Each row was made from one walk, in order. Every step used is in the known rows, and no mark comes twice. Write each row's walk.
Known rows:
M, Y, P, U: [ 0.294  2.032 -2.072  1.654 -2.216  0.779  0.722 -0.815 -2.675  0.006
  3.912  2.473  2.185 -0.468 -1.203 -0.645 -0.615  2.037 -2.294  0.080
 -4.935 -0.811  2.778]
U, X, P, Y: [ 0.214  4.603 -2.500  1.725  1.913  0.718 -2.623 -0.739 -0.112 -0.920
  1.996 -1.805  3.071 -0.484 -1.056  0.341 -4.111 -1.781 -0.901  1.592
  0.500  0.271 -0.967]
Y, C: [-0.983 -0.507  3.168 -2.985 -0.624 -2.937 -0.459 -1.843 -1.732 -0.691
  1.031  1.912 -0.658 -1.716 -0.028 -0.144 -0.092  0.176 -0.298  0.458
 -1.066  0.817  2.221]
W, C, X, Y: [-0.018  0.907 -1.160 -2.373 -0.628 -1.427  0.389  1.290 -0.607 -0.281
 -0.090  4.043 -5.612  3.469  2.661  0.432  1.565  1.020  1.556 -2.692
 -0.289 -0.632  2.934]
M, Y, P, U, X: [-0.073  4.140 -2.328  0.915 -0.417  1.586  0.375 -2.950 -3.935 -1.554
  6.986  3.026  5.626 -0.677 -2.629 -0.363 -2.154  1.679 -3.365  0.096
 -4.534 -0.207  1.407]
C, X, P: [ 1.213  1.583 -1.035 -2.858  1.257 -1.537 -1.605  0.925 -0.136  0.289
  1.599  0.646 -0.898  0.541  1.735 -3.495 -1.660  0.872  0.746  3.372
  0.031 -1.086  1.355]
X, P, Y: [ 0.417  2.904 -2.175  1.966  0.311 -0.058 -2.064  1.432  1.747  0.627
 -0.933 -2.510 -0.127 -0.315  0.441 -0.097 -2.847 -1.336 -0.277  1.369
  0.000 -0.162  0.318]
U, X, P, Y, M: [-0.424  6.432  0.280  1.619  0.840 -0.434  0.104 -2.950 -0.587 -0.621
  0.733 -1.566  4.900 -0.389 -1.184  1.381 -4.396 -3.609  0.576 -0.349
  0.813  2.482 -2.252]
U, X, P: [ 0.662  2.504 -1.642  0.605  2.245  1.024 -2.732 -2.379 -0.884 -1.092
  5.326  1.146  4.700 -2.402 -0.668 -1.036 -3.240  0.803  0.037  2.754
 -1.486 -0.880 -1.311]
W, C, X: [ 1.373  2.500 -0.281 -1.722 -0.151 -2.767  0.195  1.089 -0.566  0.472
 -1.824  2.741 -4.622  2.821  3.801 -1.647  0.241  1.244  1.895 -1.825
  0.250  1.278  3.509]
C, X, U: [-1.083  1.545  1.816 -4.138  2.375 -2.677 -3.138  0.852 -2.244 -0.504
  1.879  0.906 -3.590  4.316  1.854 -2.070  2.522  0.236  1.229  1.170
 -1.372 -1.505  2.991]
Y, X, P, U: [ 0.903  3.123 -3.966 -0.019 -2.402 -0.406  1.962  2.704  0.084 -1.411
  2.031 -0.718  2.477 -0.801 -0.129 -2.931 -3.761 -0.249  1.192  1.445
 -0.333 -0.798 -3.762]
M, Y, C, X, U, P: [-6.187  1.873  2.653 -3.145  2.481 -2.296 -2.484  0.707 -2.191  0.140
  3.274  0.663 -0.257  0.192 -0.850 -1.159  7.186  0.506 -3.995  4.992
 -3.897 -2.588  2.291]
M, Y, X, U: [-3.639 -0.732 -1.820 -0.705  0.716 -0.018 -0.571  0.829  0.884 -0.669
  3.368  0.826 -1.891  0.069  0.747 -0.198  4.382  3.971 -0.929  1.498
 -5.278 -1.181 -1.298]
X, P: [ 0.969  0.762 -1.378  1.173  0.493  0.220 -2.332 -0.513  0.873  0.041
  3.083  0.151  1.017 -2.262  0.588 -1.428 -1.886  1.125  0.651  2.391
 -1.676 -1.298 -0.001]
M, Y, U, P: [-1.555 -1.569  0.001  2.679  0.576  2.507 -1.307 -2.588  2.974 -1.274
  1.489  1.626  0.974 -4.970  1.694  0.064  2.863  6.442 -1.274  2.161
 -5.252 -4.600 -0.203]
C, W: [ 1.130 -0.246  1.654  0.352  0.687 -2.669  0.270 -2.634  0.496  0.515
  2.758  5.411 -2.795  1.492  3.597 -1.619 -0.805  3.094  2.770 -1.641
 -1.132 -0.408  0.628]
W, C, X, P, U: [ 2.721  5.581 -2.697 -0.153 -2.010 -1.973  1.673  4.946 -2.088  0.102
 -1.557  0.614  0.482  3.093  1.500 -3.991 -1.675 -1.288  0.676 -0.703
  0.591  0.696  0.957]
W, C: [ 1.374  1.649 -0.792  1.958 -1.371 -1.321 -0.267 -0.292  0.522  0.406
 -0.679  2.249 -2.402 -0.281  3.067  0.668 -0.112  1.865  2.260 -2.505
 -1.228  1.005  1.646]
X, U, P: [-2.791  2.675  0.729  1.441  2.338 -0.341 -5.381 -1.385 -0.400 -1.474
  4.469 -0.272  0.023 -0.831  0.138  0.600  3.048  0.318  0.530  3.171
 -2.520 -3.834 -0.167]
M, Y: [-0.835 -0.259 -0.678  1.481  1.259 -0.328 -0.422 -1.743  0.451  0.521
  3.041  2.440 -1.473 -1.780  2.701  0.400  2.117  5.029  0.010 -0.457
 -4.850 -0.529  2.480]
U, X: [ 0.233  2.593  0.001 -0.484  2.532 -0.314 -2.158 -4.225 -1.426 -2.062
  4.642  2.591  1.497 -0.789  1.121  0.575 -2.271  1.414  1.305 -0.406
 -1.072  0.350  0.618]
C, X: [ 0.820  1.458  0.924 -3.826  1.945 -2.673 -0.974 -0.714 -1.040 -0.341
  1.020  2.237 -3.819  2.334  3.220 -1.844 -0.612  1.155  2.077 -0.108
 -0.121 -0.555  3.666]
P, Y, C: [-1.572  1.816  2.451 -1.962 -0.588 -3.299 -0.497  0.028 -0.884 -0.079
 -2.459 -0.970 -1.917  0.531 -0.296  1.449 -0.932 -2.602 -1.604 -0.499
  0.502  1.975  2.289]

Write each row's walk:
[ 1.526 -0.690 -0.668 -0.390  0.221  3.162 -2.487 -2.343  0.473 -2.330
  2.986  1.237  5.673 -3.103 -1.240 -1.992 -3.415  3.102 -0.243  2.419
 -2.021 -2.593 -2.237] : Y, U, X, P
[-5.184  4.008  2.593 -0.011  1.033 -2.335 -4.170  0.887 -1.473 -0.811
 -0.099 -2.933 -0.200  0.597 -2.529  1.902  2.863 -4.219 -3.079  3.252
 -0.587 -1.473  0.217] : X, U, P, Y, C
[-2.074  2.715  1.179 -2.861 -0.931 -1.341  0.699 -1.563 -5.271 -3.597
  5.273  3.300  3.919  1.212 -3.211  1.484 -1.373 -2.897 -1.257 -1.981
 -1.055 -0.362 -0.007] : P, U, X, Y, C
[-0.086 -0.650  0.857  1.150 -0.038  1.257 -2.465 -2.988  2.043 -2.460
  0.621  0.900  0.592 -3.589  1.223 -0.340 -0.214  3.495  1.012  1.940
 -1.840 -4.362 -0.324] : Y, U, P
[-1.357  4.770 -1.167  2.893  2.021 -0.867 -2.759 -1.150  1.446 -1.061
 -0.543 -2.217 -2.040 -0.890  1.373  1.959 -0.980 -1.147  0.213  1.165
  0.758 -1.798  0.500] : U, P, Y
[-2.584 -0.939  3.251 -3.492  0.020 -2.076  0.763 -4.350 -2.598 -1.342
  6.401  7.362  0.984  1.402 -1.551  0.515 -0.230  0.462 -0.994 -1.437
 -1.058 -0.654 -1.243] : U, X, Y, C, W
[-2.751  3.139  2.841  0.711  0.425 -3.783 -0.114 -1.101  0.293  0.105
 -0.469  1.564 -1.520  0.596  0.009  0.227  0.059 -1.359 -1.571  0.960
  1.320 -0.245 -0.677] : U, P, Y, C, W
[ 1.944  3.475 -1.939  1.631 -1.010 -0.829 -0.332  1.714 -1.265 -0.721
  2.593 -0.441  3.101 -0.329 -0.110 -2.519 -3.028 -0.910  0.978  0.553
 -1.567 -1.092 -0.597] : X, P, U
[ 0.242 -4.428  0.683 -1.633 -1.632  1.965 -1.366 -1.978  1.728 -2.448
  1.062  3.312 -2.126 -0.029  0.746  0.867  0.114  3.463  1.430 -1.429
 -3.045 -4.492  0.682] : X, Y, U
[-2.555 -0.256  2.362 -5.125  0.828 -3.388  1.231 -0.221 -1.950  0.950
  0.658  2.861 -2.298  0.289  1.079 -1.618  3.166  2.562 -2.801  0.937
 -3.099  0.854  4.143] : M, Y, C, X
[ 0.977  5.019 -0.549  0.288  1.125 -0.567 -0.213 -2.034 -3.940 -3.051
  4.410  1.845  3.665  1.376  0.287 -0.315 -3.644 -0.790  1.591 -2.462
 -0.837  0.329  0.252] : P, U, X
[-1.434  2.534  0.307 -3.240 -1.083 -2.482  2.748  3.754 -2.997  0.877
  1.521  0.608  2.869  0.603 -1.081 -4.146  1.070 -0.181 -3.735  2.351
 -2.780 -0.100  1.718] : M, Y, C, X, P, U
[-0.614  2.428  0.544 -2.404  0.382 -2.365 -2.090  2.856 -1.574  0.436
 -0.729  1.370 -4.168  4.864  2.478 -1.474  3.662  0.202  1.180 -0.660
 -1.120  0.140  2.986] : W, C, X, U
[ 1.791  2.859 -2.174 -0.852 -0.604 -1.399 -0.338  2.810  0.257  1.307
 -1.073  1.206 -1.678  0.991  2.290 -2.764 -0.534  0.748  0.606  1.277
  0.319  0.391  1.518] : W, C, X, P
[ 1.058 -0.778  1.205 -0.147 -0.820  0.583 -1.176 -0.268  1.960 -1.345
 -4.398 -0.815 -2.198  0.992  1.414  0.170 -2.068  1.625  0.541 -1.506
 -0.858 -1.352  1.500] : P, Y, U
[-2.246 -2.628  3.421 -3.060 -1.600 -3.138  1.394 -1.991 -0.768 -0.035
  3.866  6.908 -2.311  1.354 -0.038  0.507  1.319  1.216 -0.010 -1.465
 -1.314 -1.236  0.423] : X, Y, C, W
[-1.402  0.725  2.183 -1.179 -0.871 -1.426  0.980 -4.161 -0.586 -1.015
  2.571  3.600 -1.303  0.246  0.887  2.889 -0.251 -0.394  3.329 -3.600
 -1.747 -0.322  0.233] : X, Y, M
[ 1.190 -1.075  1.284 -1.386  0.754  1.787 -1.803 -4.395 -0.285 -2.982
  2.340  2.720  2.632 -1.514  0.533 -0.459 -2.369  3.384  0.874 -0.548
 -2.065 -1.723 -0.062] : Y, U, X
[ 0.161  0.613 -2.181 -2.844 -2.997 -0.108 -0.655  0.244 -1.305  0.056
  1.377  4.674 -3.955  2.662 -0.559  0.615 -0.175  0.500 -1.124 -0.148
 -0.306 -1.135  3.973] : W, C, X, Y, P
[ 1.257  4.800 -2.881  0.388 -0.544 -1.547 -0.006  4.604  1.178  1.697
 -4.767 -1.614 -2.923  3.148  1.899 -1.765 -1.419 -1.742 -0.425  0.123
  1.892  1.220  1.869] : W, C, X, P, Y
[-2.023  0.368 -0.674 -2.144  0.063 -0.879 -1.644  0.493  0.389 -1.480
  2.456  0.022 -2.206  1.215  0.754 -0.579  1.201  1.160  1.122  1.271
 -1.904 -1.048 -1.921] : Y, X, U
[-3.297  4.782 -0.147  2.630  2.562 -0.546 -5.265  0.796  0.132 -1.077
  0.746 -3.129 -1.526  1.700 -0.077  1.822  2.221 -2.333 -0.512  2.332
 -0.809 -2.799  0.079] : X, U, P, Y
[ 0.109  0.432 -3.550 -0.521 -0.728 -0.161  0.240  0.841  2.363 -0.647
  2.021  0.075  0.373 -3.120  0.604 -2.118 -2.576  1.888  0.446  3.354
 -0.267 -0.912 -3.178] : Y, X, P
[-3.090  3.882  1.805  0.589  0.397 -2.408 -1.746 -0.858 -0.255 -0.970
 -1.289 -1.730 -0.632 -1.803 -0.982  2.071  0.021 -2.908 -2.292  2.221
  1.150 -0.425  0.965] : U, P, Y, C
[ 1.938  2.934 -1.266 -0.029 -2.598 -0.442 -0.445 -1.299 -3.632 -0.967
  3.310  1.895  1.642  0.638 -1.630 -1.015 -3.441 -1.042 -0.216  0.069
 -1.448 -0.528  2.652] : Y, P, U
[-2.351  4.705 -0.452  0.169  1.384 -1.828 -3.363  2.088 -0.900 -0.312
  0.426  0.369 -2.814  2.498  2.018 -0.836  4.481 -0.416  0.185  2.003
 -0.482 -2.079  1.593] : W, C, X, U, P
[-2.329  0.081  0.987 -3.759  0.363 -2.236  0.676  1.628 -0.868  1.585
  1.572  1.670  0.846 -1.555 -0.630 -3.027  2.470  1.904 -3.846  4.177
 -3.042 -0.260  2.041] : M, Y, C, X, P
[-0.305 -3.375  0.773  0.189 -0.594  1.530  0.049 -2.110  1.900 -0.591
  0.384  2.683 -0.362 -2.520  2.375 -0.640  1.987  7.271 -0.491 -0.659
 -5.846 -2.445  1.716] : M, Y, U
[ 2.027  1.572 -1.509 -0.838 -2.324  0.609  0.202  4.704  2.311  0.364
 -7.414 -1.386 -1.960  2.500  1.429 -2.677 -1.477  0.362 -0.804  0.248
  0.919 -0.515  0.900] : W, C, X, P, Y, U
[-0.874  2.683  1.245 -2.366 -2.183 -2.659  2.871 -0.851 -1.016 -0.069
 -1.142  4.463 -4.033  3.574  2.824  1.464  1.058 -0.739  2.894 -4.920
  0.279  1.554  1.746] : W, C, X, Y, M
[-0.200  4.723  0.762  1.730 -0.929 -1.609  0.668 -1.077  0.989  0.777
 -2.168 -2.107  1.097  0.034  0.073  0.905 -3.099 -3.124  1.639 -0.581
  0.497  1.896 -1.013] : X, P, Y, M
[-1.782 -2.372 -0.097  0.855 -0.528  2.560 -2.676 -2.855  2.449 -3.068
  2.442  2.422 -0.468 -2.739  0.163  1.311  1.150  3.290  0.807  1.290
 -2.406 -6.527 -0.679] : X, Y, U, P
[-1.298  2.647  2.993 -5.666  0.449 -4.569  0.226  1.250 -1.961  0.047
 -3.773 -0.542 -4.281  3.483  0.555 -0.721 -0.700 -2.810 -1.506  0.092
  1.756  1.958  4.025] : P, Y, C, X
[-0.565 -1.156  4.212 -2.583 -0.606 -4.525  1.020 -2.074 -1.097  0.797
  1.920  5.683 -1.374  0.499  0.876 -1.656 -0.005  1.682  0.168 -0.809
 -0.869  0.888  0.522] : Y, C, W
[-2.824  3.563  1.077 -1.976  3.638 -1.963 -4.707 -0.072 -1.377 -1.492
  3.116 -0.339 -2.482  1.998  1.008 -1.473  3.517 -0.313  0.283  3.968
 -0.691 -3.748  1.706] : C, X, U, P
[ 0.440  3.596  1.200 -4.784 -1.532 -3.678  1.612  3.399 -4.034 -0.160
  0.463  0.451  2.315  1.862 -1.530 -4.493 -1.831 -3.369 -1.511  2.148
  0.335  0.207  1.212] : Y, C, X, P, U
[-0.717  0.370 -1.670 -1.331 -0.323  2.254 -3.127 -5.111 -2.365 -2.376
  7.906  4.359  2.126 -0.880 -3.466  2.350 -2.907  0.411 -1.402  1.009
 -1.863 -2.223  1.082] : U, X, Y, P
